In the rows, zero is written as 128.
Known rows, with every step that occurs:
sesan > zezi > pumozis > pepimi: [150 144 108 138 134 126 144  83 110 113 119 170 126 119 165 125 199 152
 111 114 108 172 130  92  63 145  97]
vudo > buvo > mita: [158  89 118 155 144 101 181  67  97 132 134 165 124 141 130  75 145 131
 106  93 104 127 147  96  93 141 105]
buvo > mita: [169 106 107 136 146 103 175  61 106 119 131 162 124 121 147  82 142 132
 108 109 128 153 151 109 105 142 109]
pumozis > pepimi > sesan > zezi > mita > buvo: [154 116  73 105 186 110 136  85 112 111 107 179 136 149 147 117 179 124
 104 110  60 149 117 122  88 110  84]
buvo > mita > pepimi > sesan > zezi: [196 142  92 169 167  97 158  47 134 113  94 171 152 146 182 107 168 127
  94 105 106 170 135  62  77 161  92]
buvo > vudo: [145  95  84 116 160 119 165  89 118 131 130 162 124 133 138  85 161 146
 115 106 101 126 153  95 112 121 117]
mita > zezi > pumozis: [146 143 115 151 126 120 146  59 122 107 138 168 122 107 166  97 164 181
 142 104 124 162 154 106 125 161 109]
pepimi > mita > zezi: [172 153 105 133 146 101 159  65 119 113 103 160 118 119 167 101 137 167
 121 107 100 160 171 156 137 135  95]
pepimi > sesan: [169 134  98 117 177  88 152  71 121 126 115 170 134 146 164 104 168 141
 112 101 101 146 149 100 132 126 118]
pumozis > pepimi > sesan > zezi: [177 153  93 122 164  93 138  89 117 122  97 173 141 154 168 139 185 138
  88 107  94 163 128  87  88 130  98]
zezi > pumozis > pepimi > mita: [166 146 122 115 157 127 160  75 100  99  98 170 124 121 162 106 183 143
 112 102 105 169 167 146  86 123  90]
sesan > pepimi > mita > zezi > pumozis: [180 160 122 142 145 116 133  57 127  92  98 179 133 115 171 101 168 164
 148  96  95 164 161 110 122 137  88]
mita > buvo: [145  89 100 108 173 116 159  71 112 139 144 169 119 113 140  83 161 138
 126 119 104 132 149 143 116 114 117]
vudo > buvo: [143 102 110 145 149 100 162  80 108 141 130 158 117 147 137  92 164 147
 111  93  88 111 145 112 109 122 113]
mita > buvo > vudo: [137  63  84  98 182 132 167  84 112 142 144 176 126 120 124  69 158 138
 126 114  93 120 151 113 106 111 115]
kole > buvo > mita > pepimi: [168 100 109 174 147 118 162  73 136 100 110 147 128 149 161  68 160 121
  99  91  94 128 151  99  97 153 101]
mita > zezi > pumozis > pepimi: [153 153 119 142 122 128 138  78 113  94 121 168 128 124 159 117 171 172
 118 100 130 157 150 108 110 152  91]
sesan > pepimi > mita: [186 136 105 114 167  97 145  73 122 114  85 166 128 136 160 105 163 129
 117 103  81 139 155 128 118  99  99]
sesan > pepimi: [168 123  99 122 151  99 131  80 128 119 110 162 128 141 150 110 169 133
 116 103  98 120 137  93 122 108 111]
kole > buvo > mita > zezi > sesan: [156 127 125 173 136 119 167  86 125 109 144 156 143 139 151  74 157 138
 130  85  96 165 152  93 104 174  91]
sesan > zezi > mita > pepimi: [145 138  68 163 139 114 139  67 142 104  96 139 121 143 171 115 173 144
 105 108  75 136 124 118  86 129  92]
kole > buvo > mita > zezi: [167 110 113 168 129 107 160  80 125 102 134 157 120 131 151  69 133 150
 119  96  98 147 155 101 126 168 101]
zezi > mita > pepimi > pumozis: [143 113  77 153 136 124 134  62 145  84  94 145 111 165 166  95 169 162
  94 102  92 117 143 114 110 125 101]
pumozis > pepimi: [158 127 102 116 144 109 149  94 109 115 110 155 123 144 148 121 169 138
  88 106 118 132 146 127 106 115 101]

Rows:
[170 179 120 127 148 122 159  87 112 104  94 161 147 143 160 127 169 149
 107  92 104 173 164 150 100 130  67] : pumozis > pepimi > mita > zezi > sesan
[119  57  64  99 182 136 164  87 113 123 141 167 120 130 116  63 154 132
 132 108  69 110 143 129 110 102 103] : zezi > mita > buvo > vudo
[167 145 118 116 168 112 144  76 109 104 109 182 142 146 164 116 197 140
 109  94 112 159 147  87 102 135 102] : zezi > pumozis > pepimi > sesan
[152  76  90  89 199 132 179  77 105 137 121 180 126 113 133  64 155 133
 127 113  75 139 171 148 102 102 103] : pepimi > mita > buvo > vudo
[161 127 111 135 148 118 129  81 135 115 114 170 141 160 156 110 196 144
 119  96  98 140 138  64  96 122 104] : zezi > sesan > pepimi > pumozis
[145 126  68 168 128 121 128  64 149  93  92 148 112 155 178 108 177 166
  95 112  78 139 127  98  80 138  97] : sesan > zezi > mita > pepimi > pumozis
[162 171 120 138 154 114 165  69 120 118 111 160 140 125 167 106 160 157
 132  96  98 176 169 149 115 141  83] : pepimi > mita > zezi > sesan
[174 142 107 105 160 108 161  86 103 110  85 158 123 139 157 115 164 135
  90 106 100 150 165 163 103 106  89] : pumozis > pepimi > mita
[163 157 121 144 144 119 158  53 115 102 114 172 122 103 174  92 159 177
 145 104 105 180 174 140 120 153  96] : pepimi > mita > zezi > pumozis
[178 105 103 165 134 122 156  47 133  94 103 162 123 149 170  83 155 151
  85 108 135 142 155  83  89 154 102] : buvo > mita > pepimi > pumozis
[166 131 123 163 123 121 164  46 111  97 142 175 129 101 158  80 144 167
 137 105 139 178 157  90 109 180  99] : buvo > mita > zezi > pumozis
[145 157 113 147 138 115 153  77 126 124 135 157 140 131 157 112 165 162
 131  97 115 160 151 111 120 149  97] : mita > zezi > sesan
[161 148 104 141 166 105 145  59 121 125 126 184 137 121 182 109 198 155
 136 108  91 186 135  69  87 157 115] : pepimi > sesan > zezi > pumozis
[168  88 116 186 135 120 163  51 122 107 107 164 122 169 152  76 158 150
  83  91 111 117 150  72  78 153  96] : vudo > buvo > mita > pepimi > pumozis
[154 126 131 178 134 113 179  69 106 127 143 165 148 143 134  87 149 146
 123  79 109 149 148  87  91 166  83] : vudo > buvo > mita > zezi > sesan
[178 161 109 123 141 108 151  82 111  99  85 161 125 136 162 121 146 158
  96 104 107 156 167 159 122 125  77] : pumozis > pepimi > mita > zezi
[129  83  80 106 170 120 154  72 112 119 138 160 113 122 132  78 154 133
 131 112  78 122 140 161 121 104 106] : zezi > mita > buvo
[190 152 128 146 147 114 152  58 106  83 113 191 153 137 163 106 161 152
 111  92 134 184 151  70 107 173  82] : buvo > mita > zezi > pumozis > pepimi > sesan
[173 129 131 177 135 110 157  72 117 119 126 173 159 158 132  96 159 132
 128  72  96 134 134  55  94 150  76] : vudo > buvo > mita > zezi > sesan > pepimi
[168 122 118 101 199 124 154  73 117 131 112 179 152 127 145  94 186 110
 143  99  71 149 153 140  92  96  85] : zezi > sesan > pepimi > mita > buvo
[157 115 129 178 123 125 158  68 120  93 146 169 122 115 157  60 155 157
 142  93 102 167 156  87 110 188 102] : kole > buvo > mita > zezi > pumozis
[170 146  88 131 169  86 145  71 125 133 114 172 134 138 175 118 176 146
 112 111  85 166 133  84 102 139 112] : pepimi > sesan > zezi
[160  85  93  79 195 139 171  95  98 124 103 181 132 130 128  86 162 126
 103 111  82 134 166 152  87  93  85] : pumozis > pepimi > mita > buvo > vudo
[169  99 114 178 146 113 173  55 116 118 111 156 133 154 145  80 154 128
  92  86 109 115 147  93  84 144  92] : vudo > buvo > mita > pepimi
